Each row was made from one walk, in order. Every step used is in the known rows, and no mark comes twice. Write each row's walk.
In the rows, zero is written as 128.
Known rows:
gabu, sasu: [140 129 108 104 116 128 119 133  73 121 125 122 128 135 137 145 134 137
 130 115 135 122 124 145 124  83 128 131 124 158]
sasu, kasi, febusa, vukuz, laso: [155 165 177  96 130 116 148 158 169 153 142 135 118 122 136 121 128 124
 114 112 139 157 126 117 164 252 130 135 111 133]
gabu, sasu, kasi, febusa, vukuz: [157 138 127 103 141 138 128 172 151 135 131 121 132 125 142 130 125 157
 120 111 130 142 131 109 149 204 163 138 113 150]
butet, zogol, kasi, febusa, vukuz: [100 121 112 160 151 120 125 148 155 124 131 124 132 114 131 111 121 147
 145 140 107 164 128 119 153 129 161 137 130 131]
zogol, gufo, gabu, sasu, kasi, febusa: [128  96 137 128 130 185 123  97 141 131 113  80 134 126 136 117 135 136
 114 118 143 101 139 103 126 193 181 128 137 132]
zogol, kasi: [110 126 120 133 123 106 131 144 128 118 128 150 119 127 132 145 119 116
 128 144 128 144 118 139 109  96 123 130 139 146]
kasi, febusa, vukuz, gufo, zogol, butet: [115 128 113 164 142 184 133 141 175 168 145 113 163 114 130 138  96 140
 126 118 123 119 117  94  93 172 180  78 121  99]
febusa, vukuz, gufo, zogol, butet: [117 114 101 144 135 183 139 151 167 157 140 120 160 118 126 146  92 112
 125 117 121 125 121 113  78 123 153  70 132 121]
febusa, vukuz: [145 131 119  93 120 124 134 162 118 138 132 136 132 129 138 141 124 109
 136 116 121 131 112 138 119 130 100 125 122 141]
butet, zogol: [107 115 123 122 126 122 138 128  79 115 126 144 120 136 126 122 147 133
 135 138 120 134 118 139 141  63 105 156 134 128]
kasi, sasu: [118 139 137 111 109  95  86 101 101 122 137 162 125 131 124 134 138 113
 139 126 132 113 117 149 135  77 119 140 128 115]
febusa, kasi, zogol, gufo: [117 127 144 126 125 131 137 117 129 125 138 146 118 120 126 125 138 114
 131 134 134 114 135 126 124 122  81 140 135 121]
butet, zogol, gufo, vukuz, febusa: [141  89 126 162 123 157 135  55 100 123 113  98 134 136 110 123 130 124
 134 117 113 123 129 152 134  61  90 116 124 112]
butet, zogol, gufo: [ 97  83 122 139 125 172 138  96  89 120 125 141 126 131 122 117 148 123
 133 127 124 118 118 132 137  54 104 134 142 127]
gufo, zogol, kasi, febusa: [ 80 135 120 166 140 148 111 106 163 134 131 138 137 121 136 134 111 147
 130 147 128 121 119 119  81 143 166 129 134 113]
gabu, sasu, kasi, zogol, butet: [123 154 106 130 136 124 129 184 162 114 134 148 107 126 120 133 137 133
 113 127 138 143 155 112 160 137 163 134 134 155]
gufo, gabu, sasu, kasi, febusa, vukuz: [147 128 129 100 140 138 120 153 154 135 116  70 138 124 143 117 122 132
 122 116 128 129 142 111 137 227 188 133 122 146]
sasu, gabu: [175 127 123  95 121 124 138 130  84 122 115 156 120 151 134 137 150 137
 121 120 129 107 111 125 128 101  72 123 120 134]
kasi, zogol, butet: [109 160 115 140 124 111 124 170 142 128 140 156 112 126 117 138 137 112
 128 128 133 127 132 124 141 106 129 129 133 123]
vukuz, febusa, kasi, zogol: [151 168 161 128 113  85 138 152 137 127 146 138 111 135 125 120 136 123
 140 139 130 148 128 158 147 171  66 155 115 106]
gufo, vukuz: [144 130 123 109 125  99 125 107  74 126 114 118 135 129 126 157 121 120
 125 124 125  99 123 142  96  71 100 133 122 132]
butet, zogol, kasi, sasu, gabu: [121 108 102 144 138  95  92  85 118  94 118 168 120 134 116 104 147 136
 138 141 113 146 137 129 167  26 126 124 140 131]
gabu, sasu, kasi, zogol: [127 159 123 103 129 111 139 155 129 117 130 147 108 133 125 118 147 146
 122 127 141 132 141 125 151 145 133 151 126 157]
gufo, gabu: [119 120 131 101 114 119 129 124  96 128 116  96 129 135 135 132 133  99
 130 133 132 105 121 146 100 127 125 138 140 127]
sasu, kasi, febusa: [132 143 164 113 130 122 141 155 134 135 136 159 116 134 133 131 141 151
 112 138 138 120 113 109 139 205 130 163 120 110]
butet, zogol, kasi: [ 84 109 113 152 136 112 135 138 112 104 125 145 117 125 125 121 130 129
 136 150 117 158 126 138 136  56 130 143 146 140]
febusa, vukuz, gufo, zogol: [119 122 119 121 127 173 150 121 131 159 135 123 160 126 134 133 103 131
 135 117 121 113 107 126  69 138 123  90 121 122]
butet, zogol, kasi, febusa, vukuz, laso: [111 144 135 152 141 108 130 128 155 134 136 111 126 108 131 103 119 133
 139 127 119 189 137 129 171 153 158 123 128 143]

Which walk is each row?
[159 157 133 156 134  76 120 142 162 123 131 104 119 120 111 144 110 109
 125 133 121 145 157 146 138 122 104 128 120 104] => gufo, vukuz, febusa, kasi, zogol, butet
[143 142 136 112 128 124 127 149 128 149 136 128 135 126 140 136 127 135
 138 117 122 125 109 120 131 176 125 131 111 120] => kasi, febusa, vukuz
[ 81 121 108 147 132 149 119 118 159 123 127 143 133 126 134 141 109 124
 128 151 127 129 122 139  69  92 143 121 145 136] => gufo, zogol, kasi
[201 135 155 115 110  86  95 104 128 115 132 153 120 145 125 124 140 121
 132 129 127 140 130 153 164 122  61 128 110  98] => vukuz, febusa, kasi, sasu, gabu
[134 117 127  97 126 135 129 142 125 116 109  88 124 135 138 125 131 120
 116 132 140 121 143 133 116 156 160 143 139 156] => gufo, gabu, sasu, kasi
[121 115 106 155 130 139 105  55 139 130 123 159 150 132 119 118 115 141
 129 130 126 115 124 116  95  72 137  73 133 111] => vukuz, gufo, zogol, kasi, sasu, gabu
[168 164 150 130 124  68 129 112 119 125 127 108 122 127 117 131 121 124
 135 134 124 131 144 159 126 139  70 145 109 106] => gufo, vukuz, febusa, kasi, zogol
[151 135 162 114 135 138 170 166 140 160 142 138 140 123 132 124 117 151
 118 118 129 130 107  93 137 230 131 123 110 111] => sasu, kasi, febusa, vukuz, gufo
[ 89  72 120 142 125 173 132  86  99 119 110  90 132 131 124 106 144 103
 136 132 121 105 130 136 120  75 129 131 153 123] => butet, zogol, gufo, gabu
[142 142 142 112 132 131 128 149 114 127 128 136 123 132 138 133 138 167
 113 128 141 127 128 113 147 178 157 151 117 138] => gabu, sasu, kasi, febusa
[ 99 132 126 138 118  86  84 108 136 113 135 165 124 119 124 134 121 106
 141 138 126 140 125 145 129  68 142 127 140 128] => zogol, kasi, sasu
[142 129 128  97 124 136 136 156 109 116 124 140 118 135 135 139 135 138
 113 127 139 132 132 131 134 128 133 145 127 162] => gabu, sasu, kasi
[100  71  96 140 125 184 120  75  86 111 105  65 138 130 130 105 141 122
 137 122 125 113 144 136 130  58 161 119 150 151] => butet, zogol, gufo, gabu, sasu
[135 123 114 122 139 148 131  85 123 118 110 117 126 123 114 126 132 140
 117 109 136  98 156 113 127 102 133 118 129 159] => gabu, sasu, kasi, zogol, gufo, vukuz
[115 157 135 130 134 117 143 193 177 122 142 172 101 127 114 131 139 116
 111 138 139 134 139 106 152 156 134 144 137 127] => sasu, kasi, zogol, butet
[146 163 143 154 121  94 130 179 178 125 151 136 108 126 119 132 125 105
 129 137 130 162 140 143 156 159 100 138 124 102] => vukuz, febusa, kasi, zogol, butet
[138 127 140 123 124 137 145 125 108 165 126  71 157 123 136 118 112 126
 138 114 122 109 111 114 116 204 155 101 119 105] => kasi, febusa, vukuz, gufo, gabu
[117 120 101 141 133 130  78  67 165 113 120 167 134 137 123 124 124 129
 131 140 124 119 131 126 102  68 136 101 137 122] => gufo, zogol, kasi, sasu, gabu
[ 86 123 122 169 143 112 123 123 119 116 130 136 122 122 127 115 132 156
 137 150 116 152 123 121 149 105 155 150 135 120] => butet, zogol, kasi, febusa
[165 104 137 141 110 153 134  66 117 136 113 105 136 136 115 146 119 107
 128 108 125 109 116 152 112  97  81 103 116 114] => zogol, gufo, vukuz, febusa
[146 138 143 123 127 135 154 142  99 163 142 120 150 124 134 130 116 148
 136 111 123 123 101 109 124 181 125 106 107 107] => kasi, febusa, vukuz, gufo
[125 158 143 111 127  78 135 152 111 120 141 151 113 123 131 129 138 125
 134 145 133 126 134 137 127 135  80 160 129 123] => febusa, kasi, zogol
[128  83 124 108 122 184 133 111 137 120 108  88 129 131 134 124 133 112
 112 119 142 107 142 122 114 140 156 120 147 156] => zogol, gufo, gabu, sasu, kasi
